What can hang from each mark:
K_68: K_791 K_891
K_986: K_753
K_44: K_68 K_791 K_891
K_891: K_44
K_791: K_44 K_68 K_753
K_753: K_791 K_986

Each row was made from one small tree. The marks that hang from a mark follow it in brackets, in the order of their numbers. Every link used is in the known rows. Write each row's tree.
Known rows:
K_986{K_753{K_791{K_68}}}: -2.98; -1.09; -1.76; +0.74; -3.85; -3.10; -1.32; +2.29; -2.47; -0.10; +0.83; +0.65; -0.49; -0.09; -2.08; -2.51; +0.17; -1.74; +0.48
K_891{K_44{K_791}}: -0.57; -0.71; -0.56; +1.22; +1.85; -0.30; -1.38; -0.07; -0.51; -0.42; -1.18; -0.60; +0.10; +0.09; +1.23; +0.59; +0.19; +0.82; -0.76
K_791{K_44 K_68{K_891} K_753}: -0.24; +0.84; +0.33; -1.22; -0.09; -1.06; +0.55; +0.48; +2.45; +0.36; -0.60; -0.36; -0.37; +0.61; -2.18; -0.75; +0.21; -0.83; +1.09
K_68{K_891}: +0.16; +0.00; +1.38; +0.45; +0.71; -0.74; +0.96; +1.43; -0.36; +2.88; +0.40; -1.59; +0.59; -0.90; +0.42; -1.11; +0.60; +1.19; -1.67
K_891{K_44{K_68{K_791}}}: -0.19; -0.65; -0.94; -1.06; +0.78; -1.78; +0.12; -0.83; +0.38; -0.04; -0.40; -0.80; +1.18; +0.53; +1.71; +1.52; -0.84; +1.93; -1.83
K_791{K_753}: -0.32; -1.24; +0.25; +0.09; +0.93; +2.62; -0.13; +0.47; -0.79; +0.72; +0.54; -0.76; -0.84; -2.24; +0.08; -0.21; +1.95; +1.19; -0.71
K_791{K_68}: -1.79; -0.22; -0.55; -0.63; +0.70; -2.04; -0.02; +0.70; -0.13; +1.15; +0.59; -0.68; -0.72; -0.49; -1.51; -0.97; +1.25; +0.53; -0.98
K_44{K_68{K_791{K_753}} K_891}: +1.36; -0.24; +0.79; -2.52; -0.19; +2.17; +1.53; -1.92; -0.49; -0.07; +1.83; +0.74; +2.61; +1.77; +0.81; +0.37; +1.23; +1.64; -0.10
K_891{K_44{K_68}}: -0.68; -0.94; -0.80; +1.20; -0.08; -1.15; +0.24; -0.15; +0.06; +0.81; -1.16; -0.68; -0.77; -0.83; +2.11; +0.39; -0.56; +1.33; -0.48
K_791{K_44{K_891} K_68 K_753{K_986}}: +0.23; +0.95; +0.23; -0.26; +0.34; +1.42; +0.00; -1.39; +1.11; -1.35; -0.81; +0.52; -1.64; +0.22; -1.44; +0.97; +0.13; -1.07; +1.33
K_68{K_791{K_44 K_753{K_986}} K_891}: +1.96; +1.18; +0.98; -1.55; +2.02; +1.94; +0.00; -0.78; +1.76; -0.63; -0.13; -1.00; +0.60; -0.90; -0.18; +2.82; -0.66; +0.53; -1.43
K_753{K_791}: -0.74; -1.62; -0.74; +1.33; -0.04; -0.06; -0.75; +2.44; -2.67; +1.57; +1.06; -0.14; -0.56; -0.92; +0.14; -1.73; +1.06; -0.18; -0.84
K_986{K_753{K_791}}: -1.81; -1.75; -1.14; +2.15; -3.78; -0.77; -1.52; +2.65; -3.39; +0.45; +0.84; -0.09; -0.70; -1.20; -0.47; -1.86; +0.48; -0.81; -0.20
K_44{K_791}: +0.21; -0.53; +0.12; +0.26; +1.48; +0.56; -0.63; +0.19; -0.69; +0.01; +0.91; -0.62; +0.31; +0.18; +0.18; -0.33; +1.70; +1.08; -0.98
K_986{K_753{K_791{K_44 K_68{K_891}}}}: -1.90; +0.34; -1.05; +0.72; -4.79; -4.68; -0.89; +2.78; -0.17; +0.12; -0.51; +0.25; -0.22; +1.61; -2.59; -2.47; -1.22; -2.81; +1.66
K_44{K_68}: +0.00; -0.71; -0.13; +0.21; -0.47; -0.29; +1.11; +0.18; -0.28; +1.13; +0.88; -0.63; -0.64; -0.64; +1.15; -0.60; +1.10; +1.54; -0.60
K_986{K_753}: -1.63; -1.07; -0.34; +1.39; -2.83; -0.84; -0.75; +1.41; -1.66; +0.53; +0.35; -1.42; -1.12; -1.78; -0.40; -0.46; +0.99; +0.69; -0.97
K_791{K_68{K_891} K_753}: -0.91; +0.22; +0.82; -1.30; +0.59; -0.38; +1.13; +0.32; +0.81; +1.58; +0.51; -0.05; +0.90; -0.45; -1.36; -1.35; +0.93; +0.20; +0.03
K_986{K_753{K_791{K_68{K_891{K_44}}}}}: -3.01; -0.57; -1.09; +1.66; -3.83; -4.71; -1.07; +2.23; -1.73; +0.67; -1.30; +0.46; +0.72; +0.40; -0.86; -2.14; -2.22; -1.99; +0.75
K_44{K_68 K_791 K_891}: +1.46; +0.18; +0.82; -0.04; -0.53; +0.58; +1.10; -1.59; -0.67; -0.13; +1.21; +0.83; +1.71; +3.01; +1.27; -1.11; +1.31; +1.00; +1.09
K_753{K_791{K_44{K_891} K_68} K_986}: -0.19; +0.65; -0.76; +0.90; -0.86; -1.25; -0.69; +0.45; -0.79; -0.51; -0.60; +1.11; -1.38; +1.56; -1.35; -0.60; -0.79; -2.29; +1.20

Write each row's tree:
-0.30; +1.01; +0.84; -1.16; +1.18; -2.55; +0.77; -0.04; +0.61; +0.66; +0.83; -0.03; +2.04; +2.17; -1.16; -1.49; +0.62; +0.08; -0.19 => K_44{K_791{K_68{K_891}}}
+1.14; +0.63; +0.94; -2.17; +0.30; -1.63; +2.10; -0.34; +0.61; +1.64; +1.49; -0.89; +2.91; +1.26; +0.89; +0.12; -0.16; +2.04; -1.88 => K_44{K_68{K_791 K_891}}
+0.40; -0.42; -1.17; +2.06; +0.22; +0.40; -1.57; +1.73; -0.94; -0.31; -0.49; -0.30; -2.67; -1.34; +0.19; +0.50; -0.64; -1.17; -0.26 => K_753{K_791{K_44} K_986}
-1.34; -0.38; -1.23; +0.60; +0.65; -0.99; -0.73; +1.01; -1.64; +0.36; +0.74; +0.63; -1.33; -1.29; -0.60; -0.58; -0.37; -0.87; -0.81 => K_753{K_791{K_68} K_986}
+1.63; -0.24; +1.03; -0.60; -0.49; +3.15; +1.07; -2.05; -0.47; -0.96; +1.34; +1.52; +1.76; +2.34; +1.25; -0.82; +1.79; +0.67; +1.96 => K_44{K_68 K_791{K_753} K_891}
-1.46; -0.05; +0.27; -0.28; +0.88; -1.32; +0.39; -0.04; +0.96; +1.17; -1.55; -0.09; +0.62; -0.61; -0.44; -0.43; -0.67; -0.06; +0.16 => K_791{K_68{K_891{K_44}} K_753}
+1.69; +0.52; +0.05; +1.62; -1.25; -0.69; +0.65; +0.99; +0.45; +0.61; -0.23; +0.27; -0.90; +0.13; +1.34; -0.11; -1.86; -1.12; +0.83 => K_753{K_791{K_44{K_68{K_891}}} K_986}
-0.86; +0.03; -0.75; +0.00; +2.63; +1.33; -1.52; -2.00; +0.51; -2.48; -1.19; +1.10; -0.55; -1.12; +0.11; +1.85; -0.61; -0.22; +0.27 => K_891{K_44{K_791{K_68 K_753{K_986}}}}
+1.69; +0.21; +1.49; +0.47; +1.88; +4.93; -0.25; -1.98; -1.20; -1.36; +0.82; +0.85; +0.46; -0.23; +1.04; +1.03; +1.17; +0.52; +0.32 => K_44{K_791{K_753{K_986}} K_891}
+2.26; +0.72; +1.58; -0.18; +1.04; +3.33; +1.35; -1.99; +0.79; -0.72; +1.17; +0.89; +1.30; -0.41; +2.16; +0.75; -0.13; +0.85; +0.49 => K_44{K_68{K_891} K_791{K_753{K_986}}}
+0.25; +1.40; +0.50; -0.55; +0.92; +0.19; +0.31; -0.36; +2.31; -0.31; -0.84; -0.18; -1.24; -1.01; -1.38; +0.85; -0.71; -0.86; +0.66 => K_791{K_44 K_68{K_891} K_753{K_986}}
+1.48; +0.27; +0.87; +0.92; +0.49; +3.62; -0.35; -0.83; +0.20; -0.82; -0.81; -0.19; -1.91; -0.91; +0.14; +1.61; +0.37; -0.20; +0.77 => K_791{K_44{K_891} K_753{K_986}}
-1.26; -0.07; -0.12; -0.07; -0.40; -3.19; +0.58; +2.21; -1.25; +2.23; +0.86; +0.44; +1.12; +0.89; -1.23; -3.03; -0.14; -1.02; -0.17 => K_753{K_791{K_68{K_891}}}
+1.11; +1.03; +0.63; -1.72; +0.88; -1.99; +0.21; +0.78; +1.56; +0.94; -0.09; -1.91; +1.41; +1.34; -0.87; +0.76; -0.22; +0.75; -1.76 => K_68{K_791{K_44} K_891}
-0.05; +0.11; +0.64; -0.89; +1.86; -2.10; +0.06; +0.32; +0.13; +1.62; -0.94; -1.67; +2.40; +0.22; +0.97; +1.18; -1.29; +1.77; -2.74 => K_68{K_791 K_891{K_44}}
+0.69; -0.22; +0.21; -1.48; +2.79; +3.46; -0.47; -1.16; -0.45; -0.81; +1.21; -0.53; +0.25; -2.64; +0.46; +2.72; +0.65; +1.71; -2.68 => K_68{K_791{K_753{K_986}}}
-1.29; +0.23; -0.40; +1.50; +0.86; -2.67; -0.48; +1.01; -0.89; +1.17; -1.36; +0.43; -0.01; -0.81; +0.51; -0.20; -2.74; -1.36; -0.60 => K_753{K_791{K_68{K_891{K_44}}} K_986}
+0.31; -1.08; -0.56; +0.33; +0.44; +1.88; -0.36; -1.66; +0.41; -1.57; -0.67; +0.82; +0.45; +0.31; +2.01; +0.62; +0.27; +0.69; +1.24 => K_891{K_44{K_68 K_791{K_753}}}
+1.10; +0.26; +1.25; +1.10; +2.69; +2.63; -0.57; -1.39; +0.19; -0.68; -1.34; +0.06; +0.74; -1.47; +2.22; +1.96; -1.19; +0.50; -0.38 => K_68{K_891{K_44{K_791{K_753{K_986}}}}}
+1.86; +0.74; +0.74; -1.41; +1.41; +3.21; -0.41; -1.74; +0.45; -1.70; -0.13; -0.24; +0.19; +0.34; -0.31; +2.80; +0.11; +0.35; -0.73 => K_68{K_791{K_44{K_891} K_753{K_986}}}
-2.36; -0.24; -0.43; +0.63; -4.08; -3.90; -0.18; +2.50; -2.03; +1.22; +0.83; +0.42; +1.10; +0.62; -1.79; -2.96; -0.59; -1.81; +0.50 => K_986{K_753{K_791{K_68{K_891}}}}
+1.37; +0.54; +1.07; -0.28; +0.04; -0.73; +1.67; -0.57; +0.58; +0.78; +1.10; -0.03; +2.14; +1.80; +1.34; -1.13; +0.36; +1.22; +0.13 => K_44{K_68{K_891} K_791}
-0.87; -0.25; -0.42; -1.45; +1.38; +0.93; -0.50; -0.86; +0.25; -1.38; +1.03; +0.89; +0.51; +0.70; -1.59; -0.78; +1.95; -0.20; +0.61 => K_44{K_791{K_68 K_753}}
+1.16; -0.11; +0.06; -1.97; +1.52; +2.96; +0.66; -2.05; +0.36; -1.27; +1.63; +0.24; +0.64; -1.57; +1.43; +2.64; +0.14; +1.93; -1.58 => K_44{K_68{K_791{K_753{K_986}}}}
+1.17; +0.32; -0.33; -1.45; +2.09; +2.77; -1.06; -1.03; +1.27; -1.99; -0.01; -0.82; -0.95; -1.58; -0.31; +3.31; +0.04; +0.60; -1.51 => K_68{K_791{K_44 K_753{K_986}}}
+2.03; +0.92; +0.89; +0.37; -0.20; +2.08; +1.28; -0.97; +2.28; -0.23; -0.52; -0.18; -1.12; -1.22; +1.38; +1.43; -0.92; +0.21; +0.94 => K_791{K_44{K_68{K_891}} K_753{K_986}}
+0.02; -0.20; -0.60; +1.65; -5.89; -2.86; +0.09; +2.25; -0.32; +0.25; -0.22; +0.23; -0.11; +1.46; +0.11; -1.96; -1.48; -1.74; +2.07 => K_986{K_753{K_791{K_44{K_68{K_891}}}}}
-0.98; +0.65; +0.53; +0.37; +1.94; +0.09; +0.20; -0.88; +1.02; +0.29; -1.61; +0.00; -0.22; -2.20; +0.33; +1.19; -1.79; -0.01; -0.43 => K_791{K_68{K_891{K_44}} K_753{K_986}}
+0.87; -0.45; -0.29; +0.98; +1.57; +3.20; -0.50; -2.53; +0.44; -2.40; -0.87; +1.02; -0.52; -1.20; +2.99; +2.32; -0.92; +0.84; +0.58 => K_891{K_44{K_68 K_791{K_753{K_986}}}}
-0.73; +0.01; -1.05; +0.17; -1.65; -2.62; -0.45; +1.32; -0.78; +0.19; -0.39; +0.92; -0.52; +3.12; -2.18; -2.31; +0.17; -2.25; +1.73 => K_753{K_791{K_44{K_891} K_68}}
-0.92; +0.23; -1.81; +0.69; +0.08; -1.84; -1.36; +1.26; -0.07; -0.77; -0.51; +0.47; -2.49; -0.18; -1.33; -0.08; -0.88; -2.01; +0.34 => K_753{K_791{K_44 K_68} K_986}
+1.49; -0.15; +0.29; -0.25; -1.84; +1.94; +1.08; -0.85; +0.90; -0.47; -0.28; +0.53; -0.59; +1.64; +0.35; -0.20; +0.86; +0.01; +2.40 => K_791{K_44{K_68 K_891} K_753}
-0.39; +0.33; -0.03; -1.04; -0.73; +0.16; +0.13; -0.45; +1.04; -0.60; -0.63; +0.53; -0.81; +1.83; -2.28; -0.67; +1.20; -1.12; +1.92 => K_791{K_44{K_891} K_68 K_753}
+1.26; +0.11; -0.36; +0.52; -0.03; +2.88; +0.11; -1.08; +1.71; -1.53; -0.37; +0.05; -2.62; -1.97; +1.04; +1.90; -0.03; +0.28; +0.88 => K_791{K_44{K_68} K_753{K_986}}
-0.53; +0.74; -0.15; -0.45; -0.76; -2.37; +0.14; +0.11; +0.90; +0.29; -0.67; -0.25; -0.83; +2.42; -2.19; -1.03; +0.61; -0.79; +1.00 => K_791{K_44{K_891} K_68}
